Every row comes from one small tree of marks. The marks that hang from a mark follow it in brackets, in the order of their numbers. Every link used is in the known rows. Which tree was each row made from?
Known rows
Q_450[Q_17]: |  36 |  35 |  36 |  58 |  41 |  17 | -24 |  90 | -13 |  29 |  36 |  21 | -13 | -20 |  18 |  30 |  23 |  -2 |  25 |
Q_585[Q_272]: |   9 |  17 |   3 |  41 |  50 |   8 | -11 |  54 | -14 |  11 |  -3 |  17 | -31 |  -6 |  21 |  47 |  15 |  12 |   3 |
Q_907[Q_272]: |  18 | -10 |  -3 |  70 |  26 | -13 |  -9 |  83 |  -1 |   2 | -10 |  24 |   4 |  -7 |   1 |  23 |  13 |  -4 |   2 |
Q_585[Q_272[Q_17[Q_450]]]: |  -2 |   8 |   9 |   8 |  40 |  21 | -14 |  74 | -27 |  25 |   0 |  19 | -60 |  -5 |  27 |  53 | -19 |  -9 |  -8 |
Q_48[Q_585[Q_272[Q_17 Q_907]]]: |  14 |  36 |  34 |  15 |   0 |  23 | -29 |  29 | -23 |  31 |  19 |  -2 | -18 | -21 |  50 |   8 |  -8 | -30 |  17 |
Q_272[Q_17[Q_450] Q_585[Q_48] Q_907]: |   3 |   8 |  36 |  -7 |  18 |   8 | -17 |  41 | -12 |  51 |  34 |  -1 | -53 |   5 |  62 |  23 | -36 |   8 |  22 |
Q_595[Q_585]: |   3 |  29 |  19 |  55 |  22 | -37 | -22 |  65 | -19 |  -2 |  38 |  32 | -26 |  -9 |  22 |  31 |  15 |  35 |  20 |
Q_585[Q_272[Q_907]]: |  30 |  13 |   9 |  43 |  40 |  27 | -14 |  46 | -10 |  30 |  16 |  -7 | -22 | -16 |  59 |  26 |  -1 |   9 |  12 |
Q_907[Q_272[Q_585[Q_48]]]: | -16 | -20 |   6 |  42 |  25 | -31 |  15 |  41 |   3 |  -5 | -11 |  18 | -11 |  23 |  -5 |  21 |   9 |  18 |   6 |
Q_48[Q_585[Q_272[Q_17[Q_450] Q_907]]]: |  10 |  19 |  38 | -15 |   4 |  25 | -19 |  49 | -25 |  41 |  25 |  -3 | -43 | -25 |  51 |  15 | -12 |  -9 |  20 |
Q_17[Q_272[Q_585[Q_48] Q_907] Q_450]: |  18 | -18 |   7 | -10 |  47 | -19 |   5 |  30 |   4 |  42 |  20 |  -3 | -43 |  19 |  52 |  10 |   5 |  38 |  24 |
Q_907[Q_272[Q_17[Q_450] Q_585[Q_48]]]: | -29 | -27 |  15 |   6 |  16 | -14 |  13 |  60 |  -7 |  13 | -10 |  22 | -41 |  25 |  -2 |  30 | -22 |  -3 |  -7 |
Q_907[Q_272[Q_17[Q_450]]]: |   5 | -17 |   2 |  33 |  18 |   0 | -13 | 101 | -12 |  20 |  -9 |  26 | -26 |  -7 |   5 |  32 | -18 | -22 |  -6 |
Q_17[Q_450]: |  22 |  11 |  17 |  29 |  43 |  -8 | -20 |  89 | -10 |  30 |  23 |  21 | -36 | -21 |  29 |  43 |  14 |  25 |  24 |
Q_585[Q_48 Q_272[Q_17 Q_907]]: |   5 |  21 |  20 |  16 |  33 |  44 | -30 |   6 | -33 |  41 |  -7 |  11 | -44 |   3 |  81 |  43 | -30 | -22 |  -5 |
Q_48[Q_585[Q_272[Q_17[Q_450]]]]: |  -9 |  21 |  33 | -14 |  16 |   4 | -15 |  55 | -28 |  21 |   6 |  19 | -49 | -17 |  15 |  35 |   6 |  -6 |  12 |
Q_450[Q_17[Q_272[Q_585]]]: |  31 |  15 |  11 |  38 |  48 | -21 |   8 |  75 |   4 |  17 |  30 |  10 | -13 |  11 | -10 |  -4 |  31 |   2 |  21 |
Q_595[Q_17 Q_585[Q_48 Q_272]]: | -40 |  36 |  21 |  30 |  13 | -15 | -13 |  26 | -38 | -16 |  18 |  49 | -77 |  21 |  49 |  65 | -19 |  26 |  -9 |
Q_272[Q_17[Q_450] Q_907]: |  33 |  18 |  25 |  21 |  19 |  27 | -41 |  81 | -16 |  58 |  38 |   5 | -36 | -27 |  65 |  24 | -30 | -17 |  21 |
Q_272[Q_585[Q_48]]: |  -8 |  20 |  23 |  27 |  43 | -25 |  -7 |  28 |  -2 |  16 |  12 |  18 | -32 |  12 |  22 |  31 |  17 |  25 |  22 |

Which tree is each row?
|  22 |   0 |   4 |  21 |  43 | -20 |  -9 |   8 |   5 |  35 |  13 |  -1 | -20 |  21 |  51 |   0 |   9 |  14 |  22 |
Q_17[Q_272[Q_585[Q_48] Q_907]]
|   3 |   3 |  -2 |  20 |  58 | -43 |  -4 |  17 |   0 |  14 |  -6 |  22 | -31 |  32 |  16 |  17 |  29 |  18 |  10 |
Q_17[Q_272[Q_585[Q_48]]]
|  32 |   9 |  25 |  20 |  42 |   3 |   4 |  28 |  -2 |  37 |  31 |  -4 | -18 |  23 |  45 |  -3 |  13 |   8 |  25 |
Q_450[Q_17[Q_272[Q_585[Q_48] Q_907]]]
|  44 |  16 |  -1 |  27 |  23 |  -1 | -34 |  86 |  -3 |  41 |  43 |  14 | -46 | -12 |  68 |  17 | -21 |  -7 |  20 |
Q_595[Q_17[Q_272[Q_907] Q_450]]
|  50 |  -9 |  -4 |  21 |  48 |  -3 | -21 |  69 |  -3 |  47 |  25 |   2 | -25 |  -9 |  57 |  13 |   5 |  15 |  24 |
Q_17[Q_272[Q_907] Q_450]
|  -1 |   2 |  24 |  -7 |  36 |  46 | -17 |  26 | -33 |  48 |   0 |  10 | -66 |   1 |  85 |  56 | -35 |  -2 |  -1 |
Q_585[Q_48 Q_272[Q_17[Q_450] Q_907]]
| -14 |  22 |  14 |  20 |  46 |  23 | -28 |  14 | -35 |  21 | -29 |  33 | -55 |  12 |  47 |  60 | -12 | -22 | -16 |
Q_585[Q_48 Q_272[Q_17]]
| -17 |  11 |  31 |  -5 |  31 |  -9 | -12 |  49 | -15 |  32 |  15 |  19 | -62 |  12 |  26 |  40 | -15 |   4 |  10 |
Q_272[Q_17[Q_450] Q_585[Q_48]]
|  40 |   5 | -10 |  35 |  40 | -23 |  -7 |  49 |  14 |  31 |  31 | -10 |  -6 |   6 |  34 | -18 |  11 |  10 |  25 |
Q_17[Q_272[Q_585 Q_907]]
|  51 |  11 |  14 |  38 |  34 |   0 |   5 |  68 |   9 |  37 |  50 | -13 |  -2 |   5 |  25 | -20 |  13 |   3 |  29 |
Q_450[Q_17[Q_272[Q_585 Q_907]]]
|  21 |   5 |  15 |   9 |  29 |  41 | -18 |  65 | -24 |  45 |  20 |  -1 | -50 | -18 |  64 |  37 | -35 |  -9 |   2 |
Q_585[Q_272[Q_17[Q_450] Q_907]]
| -19 |  14 |  10 |   6 |  22 | -46 | -19 |  52 | -27 |   2 |  26 |  60 | -83 |  24 |  47 |  47 |  -9 |  30 |   4 |
Q_595[Q_17[Q_272 Q_450] Q_585[Q_48]]
| -11 |  34 |  25 |  33 |   0 | -34 | -24 | 102 | -23 |   1 |  63 |  44 | -67 |  -9 |  36 |  47 | -19 |  32 |  20 |
Q_595[Q_17[Q_450] Q_585]
|   0 |  16 |  19 |   9 |  26 | -15 | -14 |  87 |  -6 |  28 |  33 |  10 | -48 |  -5 |   9 |  23 | -13 |   1 |  15 |
Q_272[Q_17[Q_450] Q_585]
|  65 |  17 |  16 |  49 |  42 |  19 | -26 |  67 |  -7 |  44 |  35 |   2 |  -2 | -11 |  48 |  -1 |  14 | -14 |  26 |
Q_450[Q_17[Q_272[Q_907]]]
| -16 |  31 |   5 |  35 |  21 | -46 | -32 |  31 | -26 |  -3 |  16 |  60 | -60 |  26 |  47 |  40 |  -2 |  11 |  -1 |
Q_595[Q_17[Q_272] Q_585[Q_48]]
|  35 | -13 |  -3 |   9 |  40 | -22 |   5 |  70 |  13 |  40 |  40 | -14 | -28 |   2 |  36 |  -8 |   4 |  28 |  27 |
Q_17[Q_272[Q_585 Q_907] Q_450]
| -10 |  10 |   3 |  -2 |  34 | -34 |  -7 |  55 |   0 |  16 |  22 |  33 | -73 |  30 |  29 |  30 |  -5 |  16 |   7 |
Q_595[Q_17[Q_272[Q_585[Q_48]] Q_450]]
| -12 |   9 |  26 |  27 |  27 |   1 |  -3 |   5 | -34 |  12 |  20 |  15 | -48 |  12 |  74 |  41 | -11 |  47 |  11 |
Q_595[Q_585[Q_48 Q_272[Q_907]]]
|  15 |  15 |  30 |  29 |  31 |  -6 | -10 |  23 |   0 |  36 |  33 |  -5 | -18 |   3 |  56 |  14 |   0 |  23 |  32 |
Q_272[Q_585[Q_48] Q_907]
| -15 |  29 |  25 |  21 |  30 | -11 | -28 |  27 | -12 |  26 |   5 |  23 | -40 |  13 |  23 |  31 |  -8 | -15 |   5 |
Q_272[Q_17 Q_585[Q_48]]
| -22 |  -9 |   8 |  32 |  14 | -19 |  -1 |  42 |  -7 |   7 | -21 |  22 | -18 |  25 |   0 |  18 | -17 | -22 | -11 |
Q_907[Q_272[Q_17 Q_585[Q_48]]]
